Each row was made from one small tree. The marks that hang from a mark follow it in brackets, in alphabetical order. Every link used is in the known rows. Write each row's tree.
In the rows, zero is written as 128.
Known rows
V(H(S(N(F) U)) Z): [ 85 181 201 134 159  97 186 135 123 156 117 161 145 176 107 181  95 152
  68  86 172 135 102 127 123  87 160 144 106 122  96 134  83 145  69 136
 156  62 160  80 137 105 164 149 142 111 170 118  68 164 131  82  88 127
 125  89]
H(S(N) V(Z)): [123 217 169 138 126 131 143 160 111 115 127 151  90 170 104 177  75 148
 107 103 136  93 113 163 102  82 155 119 133 119  91  54  90 120 100  94
 129  95 126 146 172  86 165 137 130 117 120 124 146 139 137 100  84 148
 127  98]
L(M(D(U)) Q(P)): [167 130 111 150 121  83 115 119 139 170 138 192 175 125  80 122 161 117
 183 117  98 158 111 109 105 153 122 184 213 144 175 144 174 197 137 131
 160 189  93 126 135 136 161  53 145 117  82  72 116 166 101 118 160 143
 111 126]
P(Q Z(V)): [141 179 133  36 157  71 128 147 136  96 107 117 128 103 119 129 104 140
 149  47 111 102 104 156 151  76 155 165 138 157 107 155 109 147 122  94
  74 100 175 109 133  80 137 204 144 109  88 136 170  86 122  59 149 127
 106  88]
F(N(S(H(V) U))): [116 209 148 144 123 127 158 165 176 165 113 159 125 205 114 140 158 125
 115  85 153 135 117 117 132 132 155 114 113 129 105 101  89 164  55  99
 103 118 122  87 144 140 211 133 103 134 169  95 109 137 112 101  81 148
 172 118]
F(N(S(H(V(Z)) U))): [118 220 163 128 132 115 169 176 147 156 124 143 133 202 121 149 162 143
 112  69 154 123 129 116 131 122 156 117 112 134  95  91  87 171  50  98
 118 101 123  63 148 132 226 132  94 132 189  97 115 137 127  87  92 153
 163 114]
P(Q(L) Z(V)): [146 181 106  40 156  39 139 162 142  96 107 113 152 107 134 109 111 157
 185  51 106  91 112 157 137  64 158 155 127 168  99 174 113 140 109 110
  36  99 162 113 155 100 119 193 148  93  94 142 178  77 127 100 139 122
 101  93]
P(Q(L) Z(V(H(S)))): [146 198 149  34 160  45 164 155 163 108  96 104 158 137 113 112 104 189
 181  43 110 109 113 174 134  65 146 171 120 141  99 180  98 130 119 132
  35  72 177 110 159  83 124 204 165  79  91 142 146  83 142  59 105 130
  94  77]
P(Q(L)): [146 144 116 103 133  76 154 139 169 117 120 117 158 140 156 111 121 142
 172 110 107 127 132 151 123  83 135 147 131 159 121 154 128 132 120 128
  77 116 137 134 140 125 115 139 147 100 115 129 163 119 131 126 117  99
 112 113]
C(U(S(H N))): [141 158 113  99 151 110 135 148 143 210 125 216 158 163  90 168  84 160
  80 151 166 162 103 136 146 123 133 144 144 126 141 134  92 137 114 173
 101 114 125  80 110 140 154 147 142 129 134 134  72 126 108 147 113 132
  91 120]
M(D(U) L(Q(P(Z)))): [180 143 132 119 149  39 127 130 114 165 129 198 160 110 115 118 154 122
 203 101  66 127 114 134 147 156 114 235 195 156 178 139 140 207 125 131
 139 190 110 135 138 164 140  92 118  78  80  81 118 185 115  62 190 130
 106 123]
P(Q(L(M)) Z(V(H))): [159 176 126  53 154  46 142 148 164 126 103 110 187 117  94 110 116 185
 182  37 110 135 112 134 125  73 156 165 131 164 113 207 119 144 101 128
  40  88 182  90 149  94 128 182 167 100  94 130 165  69 121  93 113 131
  91  97]
H(S): [117 161 149 132 133 140 136 132 152 104 124 136 112 142 110 127 114 141
 115 126 128 120 116 174 116 121 115 131 141 100 118 114 131 117 146 127
 112 125 121 162 142 113 129 149 124 107 121 139 119 135 134  92 103 131
 139 124]
M(L(Q(P))): [147 142 123 136 116  96 133 119 103 137 128 171 146 108 146 125 157 154
 179 103  83 147 137 127 117 137 118 159 162 160 169 140 124 204 111 117
 119 167 124 142 122 151 113  75 110  95  94 109 131 169  97 104 153 138
 122 127]
D(U(S(H(V) N(F)))): [141 179 128 140 154  92 117 108 159 196 111 217 133 213  64 168 111 118
  85 136 145 148 114 135 149 145 179 147 127 136 124 120  88 132 101 129
 150 111 135  93 164 153 158 124 153 141 112 101 111 153 106 127  81 180
 113  80]
L(M(D) Q): [154 122 137 181 106 113 110 101 156 149 152 170 165 110 103 138 132 122
 156  91 121 173  92 122 115 144 127 140 213 124 192 138 154 160 132 119
 143 159 123 147 100 120 156  89 130 133  96  96 108 129  96 135 136 130
 136 167]
P(Q Z): [146 154 162  63 159  88 133 133 133 105 128 118 131 103 124 134 108 142
 142  90  87 108 129 163 146  74 149 186 158 153 135 146 126 154 132 108
 101 107 166 123 132  93 137 178 157  98 110 130 178  92 120  65 153 106
 110 104]
C(U): [135 143 114  85 150 134 128 170 127 143 142 155 133 110 111 132 117 141
 148 142 128 141 108 134 131 126  93 147 129 113 130 135 147 136 127 138
 103 141  96 123 117 134 143 144 134 118 134 137  93 150 145 108 146 100
 128 132]
S(N(F)): [ 91 125 127 160 135 113 122  93 123 150 138 169 111 145 119 168  90  94
  84 120 162 138 102 110 136 105 166 120 128 145 131 135  99 137  73  87
 149 102 152 133 128 126 113 128 143 151 125 139 110 141  91 174 110 127
 109 112]
H(S(N U) V): [100 211 157 159 122 126 159 167 155 151  85 199  93 181 107 169  71 119
 102 106 154 105  89 160 100  92 170 108 121 117  90  86  92 128  86 104
 103 129 120 163 158  96 163 146 126 110 127  90 123 156 109  97  77 142
 170 111]
V(H(S)): [128 151 179 120 130 136 157 123 152 144 115 119 136 168 104 133 117 165
 123 127 137 149 123 154 122 127 111 150 117 100 122 132 106 115 141 158
 121  99 144 122 134 112 131 146 149 104 124 129  88 134 143  73  83 136
 121 107]
Z(V(H(S(N(F) U)))): [ 79 181 137 124 138  94 165 128 161 158  82 178 127 180  95 160  88 124
  87  60 195 145  61 120 127 111 163 106  83 118  84 164  78 128  73 113
 110  86 164 102 129  96 141 178 136 125 122 120  50 154 105  95  77 154
 127  78]
C(U(S)): [157 154 114  96 151 117 128 160 143 146 144 171 138 115 112 133 129 163
 134 135 123 150 112 149 143 142 116 157 142 123 138 158 132 134 130 153
  93 155 108 118 119 137 139 169 129 111 131 150  79 138 138  94 142 114
 114 119]
M(D(U) L(Q(P))): [180 131 115 144 130  54 138 122 130 167 125 205 160 137 126 120 158 109
 203 116  85 143 108 126 138 169 102 212 181 147 172 135 143 200 125 137
 156 199  93 141 126 172 138  69 109  91  78  80  99 211 115  84 174 129
 114 124]
H(V): [149 173 136 136 114 145 120 148 123 125 119 129 101 139 123 138 123 131
 159 115 117 128 143 141 112 125 141 110 108 124 127 101 110 126 114 102
 124 138 123 147 153 121 140 120 138 122 111 111 148 137 133 103 110 142
 144 121]
S(H N(F)): [ 92 134 131 155 145 121 117  81 132 189 120 188 140 184  97 179  77 100
  47 128 187 160 111 115 142 110 161 101 126 136 148 124  79 137  80 118
 156  75 157  88 122 137 129 109 159 149 134 125 110 130  76 188  85 141
  98 124]
F(N): [134 136 123 123 125 126 128 132 159 125 139 137 111 137 119 115 137 121
 125  99 142 116 125 107 135 137 138 113 129 119 146 125 115 112  99  85
 102 113 111 134 139 125 153 121 104 153 149 124 120 106 130 146 114 134
 120 104]
Q(P(Z(V(H)))): [148 173 123  49 138  78 132 150  81 144 100 117 139 113 102 117 140 169
 161  78 126 125 155 113 121 110 149 155 104 154 127 169  91 176 110 139
 104 110 161  71 150 106 116 139 165  97 108 125 129 116 119  82 157 152
  74  73]
Z(V): [123 155  89 100 124 115 126 141 131 114 108 127 120 130 119 124 123 127
 139  83 153 122  99 115 132 128 133  99 106 130  98 144 117 122 120 110
 102 125 136 115 126 110 127 156 113 139 101 136 112 123 127 126 124 151
 126 105]
D(U(S(N(F)))): [130 134 115 145 161  79 125 101 153 164 131 203 136 171  85 150 124 111
  91 133 132 128  99 125 153 143 178 174 144 151 118 154 121 130 111 122
 151 129 133 116 150 153 136 145 136 141 120 124  95 156 110 134 108 157
 104  76]

Which tree is each row?
[ 95 156 176 140 131 107 188 138 156 186  93 172 142 190 108 158  83 146
  85 116 168 134  82 128 114 104 148 145 112 111  98 131  91 128  98 162
 120  91 152 109 130 112 156 146 139 109 145 100  70 144 117  98  75 131
 129 100] : V(H(S(N U)))
[171 209 154 118 140 112 124 137 119 151 115 149 141 170 102 154 131 176
 104 109 134 150 166 152 141 135 160 114 122 134 137 105  71 143 121 149
 134  98 146  73 151 126 160 131 136 117 136 124 141 112 131  91  98 168
 116 115] : U(S(H(V(Z))))
[149 196 156 110 132 141 120 150  99 152 114 132 136 171 102 158 115 155
 118 118 143 138 159 141 123 115 137  98 109 123 126  82  86 138 110 134
 147  87 133  72 151 124 169 101 140 122 139 109 157 128 139 104  98 154
 127 128] : S(H(V(Z)))
[174 156 122  95 173  27 128 140 176 132 128 148 185 110  93 108 120 132
 188  97  87 116 107 153 132  90 139 221 184 157 134 176 167 144 123 131
  86 142 138 132 157 127 143 151 167  86  99 101 180 107 131  96 143 100
 104 128] : P(Q(L(M(D(U)))) Z)
[153 165  93 111 150  68 116 150  98 122 125 133 174  71  99  92 156 173
 176 116  97 117 175 124  91  94 147 147 151 174 142 180 146 179  98 141
  72 143 130 114 173 138  97  91 168  82 126 121 187  98 109 161 150 125
  95 125] : Q(L(M) P(Z))
[163 131 118 167 102  95 111 110 122 156 141 173 165 104 106 130 149 125
 166 101 116 173 123 114  96 141 129 146 205 148 196 147 149 201 122 121
 145 176 116 136 112 119 141  59 147 117  88  88 120 147  87 132 160 128
 108 142] : L(M(D) Q(P))
[147 148 107 107 147 104 141 159 138 175 144 200 131 136 107 157  92 155
 108 138 143 144  92 135 138 120 141 160 148 130 132 145 112 135 106 144
  98 140 115 118 117 130 143 169 131 127 129 147  73 135 115 134 131 118
  98 112] : C(U(S(N)))
[113 184 203 108 152 105 187 162 124 139 110 125 157 163 114 149 125 178
 105  94 146 125 118 142 117 103 130 151 107 110  90 127 110 142 109 171
 143  80 140  73 138 106 177 146 130  93 170 110  84 149 160  45 100 131
 141 101] : V(H(S(U)) Z)
[167 162 113 122 119  65  97 129 106 136 131 165 158  78  82 125 142 138
 179  50 113 148 108 119 111 129 148 154 203 155 182 165 136 202 121 107
 112 164 137 116 122  97 143 102 147 110  72  98 130 113  83 109 175 148
  99 128] : L(M(D) Q(P(Z(V))))
[152 157 105  89 153  60 129 163  83 121 122 118 158  89 131  92 152 162
 185 122  93  99 187 134 109  93 146 152 127 172 134 159 120 174 105 147
  77 136 126 106 172 136  92 101 167  78 135 128 174 100 122 148 157 113
  88 103] : Q(L P(Z))
[166 133 117 157 146  66 134 122 162 159 121 186 141 143 119 120 126  92
 166 127 113 132  84 122 157 180  96 205 146 125 143 144 143 140 123 137
 151 184 103 152 129 181 130 124  96 100 100  98  98 201 139  83 145 118
 122 147] : M(D(U) L)
[156 171 122 124 144  95 131 134 156 209 102 208 143 216  70 159 104 136
  98 149 138 130 112 134 140 142 171 151 134 134 114 104  97 128 125 154
 134 118 128  87 164 149 168 120 146 135 112  90 123 135 112 128  82 183
 106  83] : D(U(S(H(V) N)))
[107 180 140 100 134 102 173 156 162 142  74 144 138 169 104 131 117 152
 125  66 171 137  80 134 127 124 132 112  84 104  81 158  99 125 114 147
  94 102 146  95 131  99 148 180 122 114 122 117  67 140 134  65  89 152
 139  90] : Z(V(H(S(U))))
[128 183 155 120 128 125 133 143  96 186 112 167 134 195 101 190  70 142
  83 119 163 125 135 124 121  91 166  96 121 139 117  63  63 137  85 126
 151  67 141  75 147 115 173  92 146 141 138 105 154 124 110 155  84 158
 106 118] : S(H(V(Z)) N)
[154 133  96 182 126  80 126 126 163 141 136 146 170 118 120 107 128 122
 167 114 140 150 114 123 111 133 125 125 154 134 154 167 147 124 104 145
  99 155 117 149 135 144 113 101 137 110 121 117 132 127 122 181 119 110
 121 174] : Q(L(M(D)))
[134 186 145 168 132 112 108  92 146 183 113 203 118 189  92 180  86 131
  66 110 169 173 130 139 144 131 193 102 120 142 153 126  45 137  82 108
 141  98 162 106 143 131 132 136 153 137 115 123 116 131  80 145  75 170
 107 105] : U(S(H(V) N(F)))
[137 212 160 121 122 130 146 158 139 140 146 116 119 200 114 144 164 149
 124  82 134 127 144 121 132 123 145 124 126 131 109  79  84 156  70  87
 124  89 125  76 157 130 213 126 104 141 165 121 129 121 133 102  86 157
 136 111] : F(N(S(H(V(Z)))))
[142 134 108 128 147  76 146 126 155 178 123 193 140 182  93 143 118 131
 102 148 126 111  96 123 144 138 168 185 152 146 104 133 126 127 130 151
 133 133 125 112 148 147 151 143 130 139 121 113 107 139 118 136 114 161
 101  78] : D(U(S(N)))
[141 193 124 127 151 127 113 140 145 201 129 223 126 164  77 179  85 143
  90 125 160 180 108 147 146 127 155 124 121 124 151 133  77 143  81 123
 115 117 130 101 128 139 148 148 159 127 120 135  78 148 102 124  96 137
 110 111] : C(U(S(H(V) N(F))))
[185 145 114 162 151  47 133 113 176 163 123 200 145 149 116 121 135 110
 154 121 111 143  89 135 166 196 118 212 156 131 150 162 129 140 127 145
 144 196 116 150 128 182 128 144  88  97  96 105  86 191 132  75 142 131
 117 138] : M(D(U(S)) L)
[172 181  88  67 171  14 126 156 179 126 108 146 178 113  87 101 112 135
 197  55 109 105  77 143 138  90 143 193 163 159 114 191 152 140 116 115
  57 132 143 118 158 109 139 176 149  97  80 107 164  99 128  92 138 124
 103 107] : P(Q(L(M(D(U)))) Z(V))
[123 173 134  95 124 116 150 138 154 131 101 121 127 165  97 124 112 163
 132  76 157 142  96 140 125 127 122 118  94 103  95 147  99 112 128 139
  94  93 147 110 133  95 134 173 132 119  97 139  77 128 139  78  86 161
 119  88] : Z(V(H(S)))
[151 163 129  88 163  62 130 136 155 101 127 125 173  90 108 108 122 166
 167  87  84 115 129 155 120  65 147 174 170 169 132 179 150 147 112 119
  59 118 162 132 152 110 119 155 166  89 113 126 205  70 115 115 128 104
 110 127] : P(Q(L(M)) Z)
[170 196 129  96 145 134 114 169 143 179 122 187 139 152  88 150 113 171
 130 135 136 171 134 163 139 142 118 130 123 112 146 125  98 139 123 150
  99 140 109  98 130 143 159 148 147 110 126 126  94 139 134  89 113 134
 120 124] : C(U(S(H(V))))
[ 69 146 140 161 157 101 143 107 146 206  91 219 152 183 103 190  84  92
  32 117 207 151  86 103 140 104 175  93 109 139 124 136  82 157  55 132
 149  90 151  69 115 141 155 117 144 140 162  94  89 151  72 168  91 134
 138 129] : S(H N(F) U)
[ 97 170 151 139 137 106 173 146 150 169 110 147 168 198 134 146 154 132
  92 120 150 149 106 129 137 126 132 142 125 139  86 122 113 179  88 164
 135 127 141  63 112 150 185 145 115 108 166 104  99 152 102  95 106 139
 172 150] : N(S(H U))
[ 80 165 146 153 141 109 169 148 159 149 101 194 117 167 114 164  77 118
  68 121 169 105  72 145 113  96 151 128 136 114  89 116 111 128  99 133
 107 119 131 146 133 106 156 151 115 113 140 106 100 145 107 123  91 126
 154 116] : H(S(N U))
[132 191 105  69 147  37 162 163 100 153  96 140 153 141 108 112 106 185
 157  83 134 102 136 136 101  72 166 138 107 156  99 164  82 158  88 152
  49  95 152  91 175 107  97 138 173  80 109 135 132 102 110 140 115 147
  60  65] : Q(L P(Z(V(H(S(N))))))
[ 86 234 181 160 147 117 149 160 117 122 112 185  91 163 101 189  82 118
  85  74 162 108  98 152 110  76 179 103 112 125  85  91  85 146  58  74
 145 100 132 138 165  96 169 148 129 112 151 106 118 174 118  85  90 138
 164  99] : H(S(N(F) U) V(Z))
